Known rows, with every way that one mark hangs from another:
(sivet kedu): [-0.60,-2.59,+0.01,-0.39,-1.56,+0.65,+0.96,-0.91,+1.00,-3.26,+0.50,-0.86,+0.36,-1.21,+0.06,-1.00,+0.06,+0.02]
(mika (kedu bokog)): [+2.09,-0.63,-2.00,-1.90,-2.53,+0.47,-1.39,-2.97,-1.56,-2.07,+0.89,-1.82,+0.08,+2.49,-0.78,+1.23,+0.95,-1.76]
(sivet nobed (riren (beso ramuto))): [+1.82,-1.75,+2.79,-0.38,-0.87,-0.84,-1.85,+5.88,+0.93,-0.39,+1.44,+1.50,-1.01,-2.19,-0.37,+0.27,-1.68,+0.65]
(sivet nobed riren): [+0.72,-0.98,+1.60,-2.59,-1.02,-0.42,-2.11,+3.24,+0.55,-1.21,+1.52,+1.60,+0.53,-1.00,-0.65,+1.35,-1.70,-0.45]
(sivet (riren bokog)): [-1.02,+0.73,-0.47,-0.17,+0.12,-0.45,-0.85,+1.79,-0.35,+0.82,+2.07,+2.04,+1.19,+0.56,-1.31,-0.77,-0.38,-1.14]
(sivet kedu nobed (riren beso bokog mika)): [-3.02,-2.87,+1.86,+2.06,+4.11,-0.39,+0.19,+3.77,+4.40,+0.77,-0.11,+2.18,+0.90,-5.46,-1.68,+1.09,-0.01,+2.58]
(sivet nobed (riren (beso kedu) bokog)): [-1.67,-2.12,+0.53,+2.30,+0.02,+0.11,-1.85,+3.37,+0.46,+1.39,+1.95,+1.66,-0.93,-2.59,-0.73,+2.05,-0.93,+1.74]
(sivet (kedu mika) nobed (riren beso)): [-0.80,-5.32,+1.15,-0.92,+4.22,+1.46,-1.13,+4.12,+2.77,-1.69,-0.91,+0.67,+1.35,-3.83,-1.46,+2.70,+0.21,+0.24]
(riren (beso kedu ramuto) bokog): [-1.45,-0.84,-0.60,+4.41,-2.88,-0.15,+0.03,+0.89,-1.41,+0.92,+2.31,+0.26,-2.41,-1.11,+1.77,-1.10,-0.14,+2.23]
(kedu (bokog (riren beso))): [+0.66,+0.71,+1.19,-1.97,+1.41,+0.21,+0.54,-0.90,+0.14,+0.12,-0.81,-0.82,+1.08,+2.92,-2.04,+1.11,+0.06,-0.57]
(moza (beso (kedu bokog) ramuto)): [+1.57,-0.94,-2.76,-0.55,-2.66,+1.87,+0.68,-1.08,-3.21,-1.35,-0.92,-2.70,-1.97,+0.72,-0.20,-0.03,-0.50,-0.66]
(bokog riren): [+0.27,+1.43,+0.86,-0.79,-0.56,-0.45,+0.82,-1.47,-0.01,-0.42,-0.11,-0.62,+0.92,+1.96,+0.79,-0.81,+0.09,-0.76]
(beso kedu ramuto): [+1.21,+0.82,-1.71,+0.45,-5.62,-0.10,-0.76,-1.22,-3.00,-1.26,+1.44,-0.94,-2.51,-0.19,+2.37,-2.32,-1.30,-0.14]
(bokog (riren beso)): [+0.40,-0.04,+2.13,+1.33,+0.45,-0.55,+1.17,+0.49,+1.16,+0.41,-0.16,+0.08,+0.15,+1.10,+0.50,-0.81,+0.46,+0.20]
(kedu bokog mika): [-0.15,-0.15,-0.78,-7.07,+1.89,+1.82,-0.95,-1.93,-1.29,-2.42,-0.70,+0.31,+3.83,+3.59,-0.82,+3.77,+0.11,-2.56]
(riren (beso ramuto) bokog mika): [-1.89,+1.23,+2.14,+2.22,+0.35,-1.88,+1.33,+2.36,+2.03,+1.40,+1.24,+3.08,+0.20,-1.49,+2.00,-1.66,-0.02,+2.23]
(bokog (riren beso mika)): [-0.34,+1.56,+2.77,+0.82,+2.24,-1.46,+1.90,+0.27,+2.95,+1.39,-1.10,+1.83,+1.01,+0.27,+0.89,-1.22,+0.48,+0.50]
(bokog (riren beso (mika kedu))): [+0.67,+0.86,+1.27,+2.21,+1.73,-1.46,+1.37,-0.84,+2.46,+1.30,-1.20,+0.50,+0.23,+0.09,+1.06,-1.07,+1.68,+0.15]
(riren (beso ramuto) (mika (kedu bokog))): [+2.28,+0.51,+0.83,+0.37,-0.31,-1.36,+0.07,+0.73,+1.27,+0.15,-0.28,+0.84,-0.65,-0.41,+0.47,-1.14,+0.65,+0.13]
(riren bokog mika): [-3.26,+2.13,+0.73,-0.60,+0.05,-1.30,+1.03,-1.13,+1.48,+0.45,+1.29,+3.21,+2.22,-0.07,+1.57,-0.06,-0.10,+0.90]

Rows:
[+1.28,+1.40,+1.13,-1.88,+0.79,-0.08,+0.46,-0.31,-0.54,+0.00,-0.81,-1.42,+0.43,+2.62,-1.51,+0.12,-0.14,-0.49] | (kedu (bokog (riren (beso ramuto))))
[+0.45,+2.12,-3.05,-3.02,+0.16,+1.42,-0.92,-3.25,-3.64,-0.26,-1.64,-2.65,+0.30,+2.13,+0.50,+0.98,+0.04,-1.66] | (beso (kedu (bokog riren) mika) ramuto)
[+1.34,-1.43,-2.37,+1.23,-3.75,+1.38,+0.94,-0.42,-2.73,-1.50,-0.20,-2.08,-2.51,-0.42,+1.47,-1.22,-0.41,-0.24] | (moza (beso kedu ramuto))
[+1.47,+1.68,+1.18,+2.31,+0.91,-1.79,+1.16,-0.05,+1.56,+1.37,-1.12,-0.25,-0.63,-0.20,+1.71,-2.25,+1.33,+0.24] | (bokog (riren (beso ramuto) (mika kedu)))
[-3.11,-2.20,-1.15,+2.63,+0.38,+1.19,-0.10,-0.31,-0.53,+0.69,+1.43,+1.37,+0.13,-0.37,+1.51,+1.91,+0.89,+1.26] | (riren (beso (kedu mika)) bokog)
[+0.23,-2.46,+0.50,-1.81,+1.77,+1.10,-2.44,+2.97,+0.30,+0.14,+0.06,+1.44,+0.31,-1.27,-1.78,+3.55,-1.05,-0.22] | (sivet nobed (riren (beso (kedu bokog mika))))
[-0.75,-0.71,+0.85,+1.86,+1.07,-0.51,-0.51,+3.80,+0.84,+1.67,+1.91,+2.75,+0.46,-0.28,-1.57,-0.84,-0.09,-0.10] | (sivet (riren beso bokog))
[+1.13,+2.67,-2.17,-0.99,-2.62,+0.37,-0.58,-2.95,-3.44,+0.03,-0.55,-2.92,-1.60,+1.65,+0.05,-1.04,-0.82,-0.73] | (beso (kedu (bokog riren)) ramuto)
[+0.41,+2.37,+0.08,+0.11,+0.79,-1.32,+0.93,-2.82,+1.27,+0.59,-1.08,-0.18,+1.00,+0.94,+1.30,-1.02,+1.37,-0.80] | (bokog (riren (mika kedu)))
[+1.51,-0.74,-0.06,+0.83,-2.77,+0.21,-0.44,+0.68,-1.48,-0.34,+0.73,-0.43,-2.22,+0.21,+0.08,-0.88,-0.94,+0.52] | (riren (beso (kedu bokog) ramuto))
[+1.39,+1.55,-2.22,-1.78,-4.35,+0.54,-1.11,-2.12,-3.60,-1.15,+0.56,-1.81,-1.78,+1.17,+0.19,-0.83,-1.45,-0.67] | (beso (kedu bokog) ramuto)
[-2.10,+1.35,-1.17,+1.11,-0.47,-1.16,+0.24,-2.52,+0.94,+0.36,+1.31,+1.58,+1.19,-0.22,+1.73,+0.06,+1.39,+0.45] | (riren bokog (mika kedu))
[-0.89,-1.06,+0.92,-3.62,+3.52,+0.22,-0.68,+1.31,+3.05,-1.07,-1.66,+0.61,+1.95,-3.07,-3.62,+1.77,-1.01,+0.02] | (sivet (kedu bokog) nobed (riren mika))
[+0.93,+0.96,-2.35,-0.24,-0.17,+1.21,+1.51,-1.90,-1.91,+0.18,-2.43,-2.42,-1.22,+0.45,-0.18,-0.49,+0.07,-0.53] | (moza (beso (kedu (bokog (riren mika))) ramuto))
[+0.42,+0.35,-0.10,+1.48,+0.71,+0.19,+0.49,-0.29,-0.68,+0.77,-0.97,-1.12,-0.69,+0.55,+1.70,-0.72,+0.67,-0.05] | (bokog (riren (beso (kedu mika) ramuto)))
[+0.08,-0.12,+0.56,+2.61,-0.29,-0.06,+0.85,-0.87,+0.29,+1.02,-0.28,-0.54,-1.07,+0.49,+0.74,-0.77,+0.43,+0.42] | (bokog (riren (beso kedu)))
[-2.04,-1.56,-1.24,+1.34,+1.65,+0.52,+0.11,+1.08,+0.91,-0.17,+0.83,+0.21,+0.90,-1.97,-2.41,-1.28,+0.36,-0.33] | (sivet kedu (riren bokog))
[-0.64,-2.56,+2.26,-1.49,+4.62,+0.14,-0.30,+3.33,+4.22,-0.28,-1.60,+1.34,+1.23,-3.80,-3.84,+1.81,-0.70,+1.02] | (sivet (kedu bokog) nobed (riren beso mika))
[-2.03,-1.21,-1.36,+2.82,-0.67,+0.59,-0.29,+0.65,-1.64,+0.65,+1.49,+0.44,-0.87,-0.70,+2.27,+0.47,+0.53,+1.44] | (riren (beso (kedu mika) ramuto) bokog)
[+0.91,+0.73,+0.53,+2.68,-1.13,-0.45,+0.71,-0.05,-0.63,+1.00,-0.30,-1.27,-1.83,+0.22,+1.30,-1.87,+0.05,+0.60] | (bokog (riren (beso kedu ramuto)))
[-0.11,+3.23,+0.83,-4.03,+2.02,-0.44,+0.79,-2.69,+0.61,+0.26,-1.65,+0.05,+2.47,+2.86,-1.53,+0.77,-0.21,-1.15] | (kedu (bokog (riren mika)))
[-0.36,-0.44,+0.03,+1.33,+1.45,+0.67,+0.61,-1.05,+0.10,+0.82,-0.95,-0.35,+0.11,+0.88,+1.15,+0.49,+0.91,-0.20] | (bokog (riren (beso (kedu mika))))
[+0.71,+3.70,-1.66,-1.25,-1.44,-0.21,-0.14,-3.06,-2.26,+0.72,-1.22,-1.76,-1.02,+1.11,+0.18,-1.31,-0.85,-0.59] | (beso (kedu (bokog (riren mika))) ramuto)
[+1.95,+0.46,-1.96,-1.19,-0.91,+0.33,-0.82,-3.77,-1.55,-0.89,-0.25,-2.81,+0.16,+3.02,-1.01,+1.00,+1.47,-1.77] | (mika (kedu (bokog riren)))
